Every row comes from one small tree of marks. The marks that hang from a mark follow it in brackets, in alphabetical order. Every link used is in the known rows. Which tree was each row made from?
Known rows:
pegav(lafazud seres tipa vuta): [-11  -9  28  30  16   1 -12  -3  16  -8  24 -10 -10  -7 -35  -3   2 -13
   5  10 -16  15 -20 -22 -26  33 -19  -7  20 -14 -14  -2   6  -1  -6   3]
potu(vuta(lafazud)): [ 23  17  -6 -27   7 -13 -14  -3   3  22  -1   6   9 -15 -34  -4  -5  16
   1 -14 -13  -5  20   7  12   1   2   7   2  -8   8 -17  11  17  23  -5]
rata(gese(vuta(lafazud)) seres): [  6   8  27 -30  17 -11 -16  10 -10   9 -15 -17   6  -6 -23  -8  -3  17
   0 -11  -9  -7   0 -12 -12  12   0  10 -16 -16  23 -32   6  24 -23   7]
tinik(vuta): [ 22  -9  -7  -8   6  -9   2   3  -5   5   7  15 -11  18 -27  12 -10   4
 -16  -7 -17   8   1 -11  -3  -1  -6  14  -6  -8 -23 -14   6  16  17  -8]
gese(rata(seres) vuta(lafazud)): [ -1 -12  17 -27   2   9   2   6  -3  11  -2 -40  -7  -6 -12 -15  13  22
  -1  13  -8  -8   7   2  -7  18  12   6   4  -3   9 -12   9  31   7  -8]
tinik(gese): [ 14   1   7 -11   8 -11   2   7   3   4 -27  21  -3  -3 -13   2 -15   3
 -20 -10 -13  10  24  -7   5   4  -7  10 -22 -17  -5 -15   3  26  -8 -12]
gese(seres vuta(lafazud(potu(pegav)))): [ -5   3   4   0   1  -2  20   0  -2  19   4  -1 -15 -34 -16  10  13  17
 -23  18  -4  -1   1   3   4   6  10  -1  11   4  24   5   9  17   5 -11]
rata(gese(vuta) seres): [  8  -2  23 -29  18  -9  -7  14  -9   1 -23 -22   3  -3 -22  -8  -2  10
   2  -9 -11  -7   0 -20  -1  14  -3  12 -20 -17   7 -28  -7  20 -31   6]
rizorus(lafazud(vuta) potu): [  7  -2  -5 -16   3 -14  11   8  -9 -10 -24   1  -7  23 -29  31  15   8
  -5  -2 -10 -12   4 -23  10  11 -14  -6  -5  -6  15 -18  -4  -6  14 -16]
vuta(lafazud(potu(pegav(tipa(seres))))): [  1  19 -25   1  16 -21  -5 -11  -5  21  13  19 -19 -13 -19  22  -8  18
 -10   8  -5  13  -1   6   5   8   4  17  -4 -16  27   6  17  19  20 -10]
tinik(gese(rata seres) vuta(lafazud)): [  6  -4  19 -14  -2  -2  -4   6   8  18  -6  33  -8   7 -19  12  -6   6
 -29   1 -32  -3  22  -7 -31  -1   3  -7  -6   4 -12  -3  17  33   9  -2]
gese(rata seres vuta): [ -5 -34  14 -17 -10  15  18  19  -3   4  -9 -17 -11 -10 -19  -5  23  15
 -10  24 -20 -12  11   5  14  13   6   0  15  12  -2   8  -4  16   0 -11]
gese(rata seres vuta(lafazud)): [ -7 -18  17 -16  -9  12   7  16  -2  15   2 -12 -11 -16 -21  -5  23  24
 -11  23 -19 -13  11  14   4  12  11  -4  18  14  19   5   9  21  11 -10]
tipa(seres): [ 16  -5 -23 -30  15 -14  -5  15 -12   7   5   9 -16   2 -15  13 -10  11
  -7   5 -23   9  14  -7  25   3   3   9 -15   2  -5  -3   5   7  14 -18]
tinik(gese(rata seres vuta(lafazud))): [ -5 -10  27 -17  -4   7   8  15   8  11 -21   7  -5 -16 -12  -6   7  11
 -21  12 -20  -1  28   0  -4   5   8  -7  -2   4  11  -5   9  31  -4 -10]
tinik(gese(rata) vuta): [ 17 -17   5 -14   4  -4   2  10   7   1 -18  24  -3  21 -14   2 -15   0
 -21  -4 -22   8  18 -12 -16  -1   1   5 -16  -7 -31  -6   7  29   6  -6]
pegav(vuta): [ 15  -9  -1   4  10   4  -1   0   4   4  10  -8  -6 -10 -19 -11   5   6
  -1  -6  -2   7   3   3   1  17  -2   8  -1  -6  -7  -3   0  11   3  -9]
rata(gese(vuta(lafazud(potu(pegav)))) seres): [  2  14  14 -19  22 -16  -5   4  -6  10 -17 -14   4 -13 -13  -2  -7  17
  -2  -5   1  -3  -9 -10 -12  16   3  11 -18 -18  26 -18   2  22 -24   8]
rata(gese seres): [ 11   4  17 -26  20 -15 -18  11 -11   3 -23  -4   3   8 -21   4  -9  11
   7 -16 -18 -15  -1 -12 -11  20 -14  19 -26 -25   4 -25  -4  20 -28   9]
rata(gese(vuta(lafazud(potu))) seres): [  3   8  18 -20  21 -13 -10   3  -9  15 -17 -13   1 -16 -19  -4  -3  20
   3  -5  -4  -7  -4 -15  -6  14   0  13 -25 -20  24 -28   4  26 -28   5]
rizorus(lafazud(potu(pegav(vuta)))): [  9  -7 -15  24  14 -17  10 -10   5 -14 -11   3 -13  -9  -8   8   1  12
 -18   5   8   9  -9  -2  16  27  -5  10  -6  -5   6   1 -11  -2   8 -16]
pegav(lafazud): [ 14 -11   9  -1  12 -21  -6  15   2  -6 -12   4  -2  11 -15   1  -9   7
  -8   2  -6   8  -6  -3   5  13 -16  19  -1 -10   7 -21   4   3   9 -12]
potu(pegav(lafazud) vuta): [ 28  10  -4 -12  12 -26   1   9  12  -6 -11   1  20   3 -22  -4 -15  -1
  -7  -8   0   9   0   3   9  10  -2   6  20  -2   1  -3  -7  -3  22  -3]
lafazud(vuta): [ 18 -11 -11 -18   6  -4  16  11  -5  26  -4  -7  -2   2 -34  10   1  10
   9 -13  -8  -3  11  -1  17   6   9   0 -14 -24  -5 -18   3  14  10 -15]
potu(pegav): [ 14   8 -12  -4   9 -16  12   9  -2  -2  -1   3  -4   6 -16  12 -11   8
 -17  -6  -1   9  -3  15   5  14  -5  17   8  -9   6   8  -1   7  15  -7]
pegav(tipa(seres) vuta(lafazud)): [  0   6  -3  -1  16   1 -24  -7  -4  11  37   4 -21 -16 -38   0   2   3
  -1   8 -18  18  10  -9  -2  10   5  -1   1  -6  11  -2  13  20  12 -13]
gese(rata(seres) vuta): [  3 -24  15 -24   3  12  12  11  -6  -1 -10 -44  -8  -2 -11 -15  12  14
   2  15  -7  -7   7  -5   4  19   9   8  -1  -4  -9  -6  -3  24  -4 -10]
potu(pegav(seres vuta)): [  6   8  -4  12  14   0  13   3  12   0  20 -11  -4  -9 -15   2  -7  -1
  -9  -4  -3   8 -13   9 -20  30   3  -4  20  -1 -11  25   4  -3   7   6]
vuta(lafazud): [ 10  11  -1 -11   6 -13 -13   1  -6  20   6  10  -7  -5 -21   8  -2  22
  -9  -7  -9   2   8  16   1   7  -2  17  -5 -13  25 -18  19  21  21  -9]
rizorus(potu): [  4   8  -7 -19   7 -11   4   9 -13  -3 -16  12 -13  15 -18  24   7  10
  -4   2 -13  -7   0 -12  -1   5 -23  15  -1  -9  15  -5   5   7   5  -8]

Which tree is each row?
[ -9   4 -22  23  15 -13  17 -12   3   8   1  11 -22 -14 -23  26  -8   6
  -5  11  -7   9 -16  -7  -2  21  -9  15  -1 -27  -5  19   2  12   1   0] : lafazud(potu(pegav(seres tipa)))
[ 13  10   2  -5  13 -24  -5   0   9 -11  -5   5  15   5 -40   0 -15 -10
  -4  -2  -7  14  -2  -8   8  10  -9   9  24 -15   1  -3  -9   4  16  -1] : potu(pegav(lafazud tipa) vuta)
[  8   9 -28   9  13 -18  12 -17   2  10 -10  13  -6 -18 -30  13  -9   6
   0   4  -2   7   1  -9  20   8  -5  17   1 -24  -2   8  -8  16   7  -6] : lafazud(potu(pegav(tipa) vuta))
[ -4   5 -13  11  19  -2 -16 -17  -2  18  32  10 -24 -26 -31   4   5   8
   3  14 -11  18   4 -14   2  10   6   4  -7 -13  13   2  12  23   7 -15] : pegav(tipa(seres) vuta(lafazud(potu)))
[ -3  -9   1 -12   7   3  15  -1  -1  14  -3 -35  -9 -15  -3  -8   9  23
  -3  19   4  -3  -2   3  -8  20  16   9   1  -7  13   3   7  30   8  -8] : gese(rata(seres) vuta(lafazud(potu(pegav))))
[ 12  12 -32   3  15 -15  17 -12  11  15  -8   7  -1 -23 -16  12 -11   8
   2   0  -3   3  -4  -4   5  15   0   6   1 -13 -13  18   1   4   8   2] : lafazud(potu(pegav(seres) vuta))
[  0   1  21 -21   8 -10 -11  21  -6  14 -11  12   0 -16 -33  -2   4  19
  -8  -2 -17  -9   4   2   7   4   0   3  -2  -2  34 -18   7  13 -16   5] : rata(gese(seres vuta(lafazud)))
[ -6  13   8   8  13 -12   2   2  -1 -20   1   8  -5  17 -20  16   4  -9
  -8   9  -2  12 -18 -16 -19  15 -23   6  24  -8  20  11  -1  -1   6  -1] : rizorus(potu(pegav(lafazud tipa vuta)))
[  1  -9  17 -18   8  -8  -4  25  -7   3 -20  10   0 -11 -29  -2   5  12
 -10  -1 -20  -8   2  -6  16   5  -4   5  -4  -3  19 -15  -4  11 -25   4] : rata(gese(seres vuta))
[-14   8  15  18  11  11 -16 -15  11  14  38  -5 -18 -22 -43   3  10   1
   5   2 -19   6  -6  -7 -30  27  -6  -9  18 -17  -2   3  19  17   3   7] : pegav(seres tipa vuta(lafazud))
[ -5  14  -1  -3  17 -15  -1   6  -4 -21   7   9  -9  18 -18  20   3 -11
  -6  15  -8  16 -13 -22 -14  11 -18   1  18  -2  17  14   0  -5   8  -5] : rizorus(potu(pegav(lafazud tipa(seres) vuta)))
[  2   3 -23  24  17  -5  21 -10  10   9   8  -1 -12 -24  -6  11  -3   8
  -4   6   6  10 -19   2  -8  28   0   8  -2 -12  -8  24   3   3   2   0] : lafazud(potu(pegav(seres vuta)))
[ -3 -12   6 -15   4   7   7  -1  -4  15  -5 -36 -12 -18  -6 -11  13  26
   2  20   0  -7   3  -2  -4  17  15   9  -7  -9  10  -6  10  32   3 -10] : gese(rata(seres) vuta(lafazud(potu)))
[  3  -5  26 -23   5   3   5   6   5   6 -24 -15   0  -9  -5 -14   1  11
 -13   5 -10   2  25  -9 -12  10  11   1 -14  -8   4 -13  10  39  -6 -10] : tinik(gese(rata(seres) vuta(lafazud)))
[  2 -13   9   9  22  -8 -19   3   2 -12  23   2 -11  -3 -29  -7  -2 -11
   0  15 -14  25  -3 -25   1  14  -8   1   5  -5  -1  -8  -2   5   3 -16] : pegav(lafazud tipa(seres) vuta)
[-12 -21   5  -7  -6  10  13   6  -1  20  -3  -8 -17 -27 -13  -1  24  27
  -9  30 -13 -12   7   9   7  10  13   2   8   7  20   7   9  21   6 -12] : gese(rata seres vuta(lafazud(potu)))
[ -5  39  -5 -17   8 -13  -4  -6   1   2   4  12  -1   4 -38  28   3   0
   0   1 -20  -4  -2 -14 -21   9 -15  -6  28  -9  17  14  12   3  17  12] : rizorus(potu(pegav(seres tipa) vuta(lafazud)))
[ -5  28  -2  -3  11  -4   6   1   4  -2  13   4  -6   3 -12  20   5   2
  -8   2  -6   0 -13  -3 -34  21 -11  -5  21   1  19  21  16  -4  15   8] : rizorus(potu(pegav(seres vuta(lafazud))))
[ 17  -1  -4  -3  13 -21  17  18   5   1  -4  -4   7  15 -18   9 -14  -1
  -8  -5   4  13 -11   7   4  16   0   4  10 -13  10  -5  -2  -2  17  -9] : potu(pegav(lafazud(vuta)))
[  0  11  -1  -5  17 -18  -2  15   3  11  -9   8   0 -18 -22   0  -6  20
  -6  -4   0   7 -13   5   2  14   4   8  -4 -13  32  -6  13   9 -11  13] : rata(gese(vuta(lafazud(potu(pegav(seres))))))
[ 19  -6  -8   4  17 -25  -1   0   8   4 -20  10   3  -9 -12   0  -9   8
   3   5  -1   6  -2 -12  16   8  -9  17  -7 -13   1 -17  -1   6   7 -11] : pegav(lafazud(potu(vuta)))
[  0  -1   2  -5   6  -5  14   6  11   9 -25   4  -2 -18  -1  -9  -4  15
 -20  10   3  15  17   6   2   6  15   5  -8  -7  15   3  10  30   4 -11] : tinik(gese(rata vuta(lafazud(potu(pegav)))))
[ -2   0  12  -9  10 -12  -5  14  -4  17 -18  19  -4 -23 -26   3   6  22
  -8   2 -12  -7   1  -2  10   3   1   7  -8  -7  35 -15   7  16 -20   3] : rata(gese(seres vuta(lafazud(potu))))
[ -1  -6  18 -12   8   1   8  -1   6  12 -28 -12  -5 -18   0 -10   1  15
 -13  10  -5   3  22 -11  -9  12  11   3 -24 -11   3 -12   8  40 -10 -11] : tinik(gese(rata(seres) vuta(lafazud(potu))))
[  3   2   0  11  21 -14  -6   7   5 -17  23   1  -4   4 -22   2 -10 -11
  -9  10  -4  29 -11  -8  -3  19  -3   2  17  -2   5  10  -5  -1  12  -9] : potu(pegav(lafazud tipa(seres) vuta))
[  3   4   1 -11  15 -17  -8  15  -4  13 -18  11  -1 -19 -22  -6  -1  24
  -3  -5  -1   5  -3  -1  18   4   4  17 -15 -15  38 -22  10  18 -15   3] : rata(gese(vuta(lafazud(potu))))
[ -6   8   2  21  13   1   7  -5   9  -4  25  -9 -12  -7 -33   7  -3  -8
  -8   2 -10  14 -14  -3 -20  32  -5  -4  25 -14 -11  22   0   5   5   7] : potu(pegav(seres tipa vuta))
[ 11 -15   2  30  20 -12   0  -2  13   2   0  -1  -5 -16  -3 -11   1   4
   2  10  10  15 -16  -9  -2  22  -7  12  -8 -10   1  -8   2   2  -2 -14] : pegav(lafazud(potu) vuta)
[  8  -4  -4   9  19 -18   3  -1  18   8  -9   4   0 -16 -16   7  -6   5
   8   8 -13   4 -12 -17  -2  22 -13   2  -1 -12 -15  -7  10  -4   2   3] : pegav(lafazud(potu(vuta)) seres)
[ 12   2  17 -20   8  -3  -8  -3   6  11  -9  11  -2  15 -12   5 -12   5
 -19  -7 -23   1  19 -14 -40   5   3   0 -19  -9 -19 -17  18  40   7  -2] : tinik(gese(rata(seres)) vuta(lafazud))
[  4  19  -2   9  14  -2   3   1  13  10  26  -8  -2 -13 -16   3  -6   5
  -9  -4  -2   9 -13  17 -27  31   5  -6  24   0   4  20  14   2  17   8] : potu(pegav(seres vuta(lafazud)))
[ 14  -2 -34   5  13 -14  35  -2   0  29 -11   1  -7  -8 -17  20  -5  12
   4  -3  10   5  -4  -1  18  11  14   4 -15 -28   3   6   0  12  11 -14] : lafazud(potu(pegav) vuta)
[ -1  13   8   2  11  -8  17   2  14  13 -14   6  -4 -28  -6   1 -11   5
 -25   3  -2  18  10  -8  -7   7   9  -4 -11 -11  10  -3  16  24  -4  -6] : tinik(gese(vuta(lafazud(potu(pegav(seres))))))
[ -7   4 -18  33  17  -5  17 -15   9   8  10   3 -20 -22 -21  16  -3   2
  -3   9   0  12 -18  -7  -8  27  -6   8   2 -21  -9  23   0  11  -4   0] : lafazud(potu(pegav(seres tipa vuta)))
[ 16  10 -18   5  12 -17   3 -10   0  18  15  22 -12   4 -19  20 -14  14
 -20  -3  -3  10  -8   0 -15   1   3  13  -3 -10  -1  -5  18  19  24  -5] : tinik(vuta(lafazud(potu(pegav))))
[-13  -6  22  16  15 -12 -11   3   7  -7   7   4 -13   5 -40  15  -6  -6
  -2  10 -24   8 -16 -21 -16  25 -24   4  15 -22  -8 -11   9   2  -1   4] : pegav(lafazud seres tipa)
[ -6  12   3  11   8 -14   1  -7  -5 -36  -4   5 -12  18 -26  24  12  -2
 -18   6  -4   4  -9 -19  -6  22 -24   0  18   0  19   7 -12  -6   8  -7] : rizorus(lafazud potu(pegav(tipa vuta)))
[  5  15   5  -1  14 -18  -4   0  16  -8   5   1   9  -1 -41   6 -15 -12
   0   0 -16  12  -9 -13  -6  19 -12  -4  30 -12 -11   8  -2  -4  15   9] : potu(pegav(lafazud seres tipa) vuta)
